What can hang from each mark:
q_66: q_424 q_842
q_121: q_424 q_467 q_523 q_842
q_467: q_121 q_424 q_523
q_424: q_66 q_523 q_842
q_842: q_66 q_121 q_424 q_523
q_523: q_66 q_424 q_467

Every row comes from one small tree of marks. The marks that hang from a mark follow it in brackets, in the order of their numbers. Every link used is in the known rows. Which tree was each row made from?
Known rows:
q_66(q_424(q_523(q_467)) q_842(q_121)): [ -4   7  11 -13  -5 -17 -10  -1   4  12   1  13  -7 -21  -2   6  10  13
 -11  14 -12   0 -16 -23   4  10]
q_121(q_523(q_467)): [  0   2  -8  -7  -8  -4   1   2  -1  -8  -6   3  -7 -16  -5   5   2  -1
   4  -5  -7  -1  -6  -8   6   9]
q_523(q_66 q_467): [ -7   2   2  -1 -10  -7   4   1  -5 -13  -8   9  -6  -3  -1   2   5  -4
   0   5 -10   0  -1  -9   5   2]
q_467(q_424): [ -1   1   1  -3  -2  11   1   0  -5  -2   2   0  10  -1   5  -4   0  -3
   4 -10  -4   3   0  -5  -5   6]
q_842(q_424(q_66)): [ -2  -1  13  -1   1 -10  -6  -2  -7   1  -4   0   3   6   5  -4  -7  -3
   2  11 -11   1  -1  -5  -1   1]
q_467(q_121): [  7   2  -8   5  -5   4   3  -2 -10  -6   1   5   1   6   3  -2   2   0
   2  -9   6   0   2  -2  -3   9]
q_842(q_66 q_121 q_523(q_467(q_424))): [ -4  19   7  -5  -5 -10  16  -3  -4 -31  -9   5  -4  13  11   6  14   5
   1 -10 -20   1  -8 -12   8  15]
q_523(q_424 q_467): [ -2   8   1  -6  -6   0   9  -1  -6 -16  -7   4  -3  -6  -6   0   6  -3
   2  -4 -15   2  -3  -7   2   8]
q_66(q_842(q_121 q_424 q_523)): [ -3  10  23  -4   5 -11  -3  -4  -6  -1  -8   1  -8   2  15   5   5  10
 -10  -5  -9  -3 -14 -11  16   5]
q_121(q_424): [ -4  -3  -6   5  -2   6   6   0  -2   2   3  -3   6 -14   1  -3  -3  -4
   5  -3  -4   0  -2  -5   2   2]
q_467(q_121 q_523): [  8   5  -2   2  -9   4  -2  -5 -15  -7  -4   3  -2   9   5  -5   9   1
  12 -21   9  -2  -2  -2  -2  15]
q_842(q_66(q_424) q_523(q_467(q_121))): [  0  13  10   2 -11 -15   6  -5 -11 -16  -9  10  -7   3  -2   3  19   5
  -5  -2 -13  -1 -11 -12   5  23]
q_66(q_424 q_842): [ -2  -4  15  -3  -1  -5 -12   0  -5  22   3   5   3 -19  -5  -4   2   6
  -9   9   0  -2 -12  -9   2   9]
q_121(q_842): [ 3  1 -6  3 -3 -2  1  1 -2  7  8  2  8 -7 -7  0 -5  1  4  1  6 -3 -3  2
 -2 -6]
q_842(q_523(q_66(q_424) q_467)): [ -9   5  13  -2  -8 -17  -2   0  -3  -7 -16   5  -3 -14  -3   4  13  -2
  -8   6 -16   1 -10 -10  12   8]
q_424(q_523(q_66 q_467(q_121)) q_842): [ -4   1   3  -6 -18 -16   0  -1  -1 -14  -3  17   7  -7   1  -2   6   6
  -2   0  -8  -2  -2 -24  -5  11]
q_121(q_424 q_467 q_523(q_66) q_842): [ -2  -9 -31   9 -14  -6   9   7 -16   7   9   3  13 -57  -9  -2 -18 -11
  13  -4  -1  -8  -4 -16  11   4]
q_842(q_66(q_424) q_121 q_523): [ -2  15  13   5   1 -21   2  -3  -2  -6 -10   2 -13   0   4   6  12   7
 -10   3 -10  -1  -8  -6  11  10]
q_842(q_424 q_523): [ -6   8  17  -2   4  -5  -2  -4  -4  -5  -9  -6  -6   5   8   3   4   1
  -4  -6 -12   1  -6  -3  10   0]
q_121(q_467(q_424(q_66 q_842)) q_523): [  7 -13 -16 -12  -8 -16   3   7  -9   4   7   3  33 -31  -4  -5 -17  -4
  11  -1  -9  -5  -2 -20  -5  17]
q_66(q_842): [ 0 -4 10 -4 -1 -3 -3  0 -3  8  4  5  3 -6  1 -3 -2  7 -5  5  3 -5 -7 -7
  2  4]
q_121(q_424(q_842(q_523)) q_467): [ -1  -9  -5  -6  -2 -13  13   3   1   2   7  -4  24 -27  -3   2  -5   1
   4  -7 -10  -4  -8 -16   9   9]
q_523(q_66(q_842) q_424): [ -6   0  11   3  -7  -5   0  -1 -14  -6  -8   8  -1 -18   2 -11  -4  -2
  -8   3  -5  -6  -5 -13   5   7]
q_467(q_121 q_424(q_842(q_66))): [  3   4   6   1 -11  -1   9  -2 -13  -9   6  13  17  11   8 -11   2   5
   5 -13  -2  -3   0 -13 -12  20]
q_121(q_424(q_66) q_523 q_842): [  6 -10 -20   6  -9  -9   3   5  -7   6   5  -3  20 -38  -8  -6 -18  -7
  11   3   2  -6  -4 -10   0   3]
q_66(q_424(q_523 q_842)): [ -4  -2  14  -9  -3 -16 -13   1  11  20   4   4   7 -21  -7  -1   2   7
  -9  11  -7   1  -6 -16  -6   4]
q_66(q_424(q_842(q_121 q_523))): [  2   5   7  -4   3 -22  -3   1   7   7  -8   2   8  -9   0   8   8   9
 -11  -3  -4   1  -9  -8   8   8]

Which tree is each row?
[  7   2  -3  -1   0 -21   6   2  -3 -10  -7   7  14  -4   0  -3  -6   1
  -3   4  -7   0   2 -11  -3   8]
q_523(q_424(q_66 q_842(q_121)))
[  2  13  -2  -6  -1 -13   9  -1   4 -20 -12   2  -6   7   4  14  12   6
  -2  -5 -11   1  -7  -6  13   6]
q_842(q_121 q_523(q_467))
[  0  -1  -9   6  -8   6   2  -3  -4  -7   6   3   1 -17   6  -6   0   0
   4  -5  -3   0  -1 -16  -4   9]
q_467(q_121(q_424(q_523)))
[ -2   2   8  -2  -2 -16 -11  -1  -3   8   5   0   7 -10   1  -4 -12   1
   2  16 -10  -3  -4 -12  -5  -6]
q_121(q_842(q_424(q_66 q_523)))
[ -5   5   8 -10   1 -12  -6  -2  -7  12  10   7  -8 -18   9   7  -5   9
  -5   7 -13  -4 -11 -24   9   6]
q_66(q_842(q_121(q_467) q_424(q_523)))
[ -3  16   9  -3  -4 -12   3  -6 -21  -4   0   5 -20   6  11   5   4   2
  13 -10 -12  -3  -6 -11  12  15]
q_842(q_66 q_121(q_467(q_523)) q_424)
[  3   4  -8  -1  -3 -19  14   0   1 -23 -11   0   9  -7   5   6   3  -1
   2   4 -18   0  -6 -15  11   9]
q_842(q_121(q_424(q_66)) q_523(q_467))
[  6   1  -5  -5 -13 -15   0  -2  -3 -17  -3  10   6   1   0  -2   2   3
   2  11 -11  -1  -1 -17  -9  12]
q_424(q_66 q_523(q_467(q_121)))
[ -8   6  16 -13 -11 -23   4  -1  10  -9   3  11   0   2  -3  -1   6  12
  -2  12 -14  -4  -6 -19  -6   7]
q_424(q_523(q_467) q_842(q_66))
[ -9   4  15 -12  -5 -17  -7  -3   1  -7  -4   3  -4  -1   3   0  -2   1
   0  19 -25   2  -6 -19  -2   2]
q_842(q_424(q_66 q_523(q_467)))
[  2   8 -17  -4  -6  -7   3   1  -1 -11  -8   7 -12 -12   0  10   3   2
   3  -7  -6   1  -6 -10   9   9]
q_842(q_121(q_523(q_467)))
[ -5   1   8 -17  -8 -16  -1   1  14  -1   2   8   7  -7  -5   3   4  10
  -3   7 -12   0  -6 -18  -5   4]
q_424(q_523(q_467) q_842)
[ -3  16   3   3 -13  -5   8  -7 -21  -9   5  14  -5  12   1   0   4   3
   9  -4  -8  -3  -7 -10  -1  12]
q_523(q_467(q_121(q_842(q_66 q_424))))
[-16   5  21   1  -4  -7 -11  -3  -4  -2  -6   2 -15  -8  10  -3  -2  -2
  -4   7 -16   0  -2 -15   4  -5]
q_842(q_424(q_523(q_66)))
[  0  -2   6  -6  -3  -8  -6   1   2  -6   2   0  15  -8   6  -8  -7  -1
   3  10 -14   0   1 -15 -11   3]
q_467(q_424(q_66 q_523))
[  7  -1  -7  -6  -6 -14   4  -1 -20 -10  -4   0   8 -15  -5  -7  -6  -7
  14  -4 -10  -5   0 -11   2  17]
q_121(q_467(q_523(q_424(q_66))))
[ 13  -2 -16   6 -10   0   4   1 -18  -3   9   8  32  -2   1 -10  -9  -4
  12  -6   4  -2   1  -8 -14  10]
q_467(q_121(q_842) q_424(q_66))
[  0 -11 -13  -2  -5 -14   4   3  -1   1  10  -1  16 -34  -3  -3 -14  -5
   7  16 -17  -3  -1 -21  -1   5]
q_121(q_424(q_66 q_523) q_467)
[ -3   7   9   3 -10  -2   0  -3 -18 -14 -15   3 -10  -8   3 -10   4  -7
   6 -14  -4  -3  -1  -6   6  10]
q_467(q_523(q_66 q_424))
[ -2  -5 -18   0 -10   0   3   5 -18  -3   1   4   7 -37   1  -3 -10 -11
   8 -10  -9  -4  -1 -15   6  13]
q_121(q_467(q_424) q_523(q_66))
[  4   4   6   2 -17  -6   2  -4 -24 -14 -12  11   5  -4   4 -14   5  -2
   8 -23   3  -4   0 -13  -1  19]
q_467(q_121 q_523(q_66 q_424(q_842)))
[  1   4  12  -9  -6  -5   0  -3  -8  -2  -7   1   6  -4  -2  -9   4   3
   6 -17  -1  -2  -4  -8  -1  12]
q_467(q_523(q_424(q_842)))
[  3  -3  -4   6 -16   4  -4   0 -25  -7  -2  12   8 -24  11 -13  -4  -2
   2 -14   3  -6  -7 -19   0  21]
q_467(q_121(q_523(q_66(q_842))) q_424)
[  2   1  13 -12  -7   1  -3  -1  -6   4   2   1  18   2   5  -9   4   3
  12 -20   1  -1  -6 -10  -6  15]
q_467(q_424(q_842) q_523)
[  2  16  11   7 -13  -2   0  -9 -28  -2   3   9  -9  15   7  -7   4   3
  14 -16   4  -5  -7  -6   0  14]
q_467(q_121(q_842(q_66 q_424)) q_523)
[ -6   4   5  -3  -7 -11  -2   2   3  -5  -1   9  10 -11  12  -2  -2   4
  -4  -3  -9  -1   0 -22  -4   4]
q_467(q_424(q_523(q_66) q_842(q_121)))
[  0  -1  -1   4  -1   0   4   0  -5   6   5   4   4 -16   7  -1  -4   4
  -2  -1   2  -2  -8 -13   7   7]
q_66(q_842(q_121(q_424)))
[ -7   6  11  -5 -10  -4   8  -1  -6 -24 -13   3   7  -3   7   0   9  -4
   1  -7 -18   0  -6 -13   7  10]
q_842(q_523(q_66 q_467(q_424)))
[ 10  -6  -2  -2  -8  -7   3   0 -12  -4   4   8  35   4   6 -12  -5   0
   7  -5  -1  -1   2 -15 -16  17]
q_467(q_121 q_424(q_66 q_842))
[  2  -3  -8  -3 -13   0  13  -1  -7  -6   5  10  16  -8  -1  -3   4   1
   8 -11  -6   1  -5 -17  -3  17]
q_523(q_467(q_121(q_424(q_842))))
[ -7   1  19 -15  -7 -12 -13   0   4  14   4  10  -3 -24  -8  -1   8  10
 -11  16 -14  -1 -18 -21   1  10]
q_66(q_424(q_523(q_467)) q_842)
[  7   1   2   1   0 -15   1   0 -11  -7  -6   8   8  -7   5  -6  -7   3
  -6   9  -6  -4  -4 -13   1   9]
q_523(q_424(q_66(q_842(q_121))))
[ -1   2  -5 -13 -11 -10   6   2  -4 -11  -8   7   3 -25 -10  -2   0   0
   3 -10 -12  -1  -7 -15   3  14]
q_121(q_523(q_424(q_842) q_467))
[ -4  11   3   0  -7 -17  10  -1  -1 -26 -17   7  -9   1   8  11  11   2
  -5  -2 -12  -1  -4 -10  16   5]
q_842(q_121 q_523(q_66 q_467))
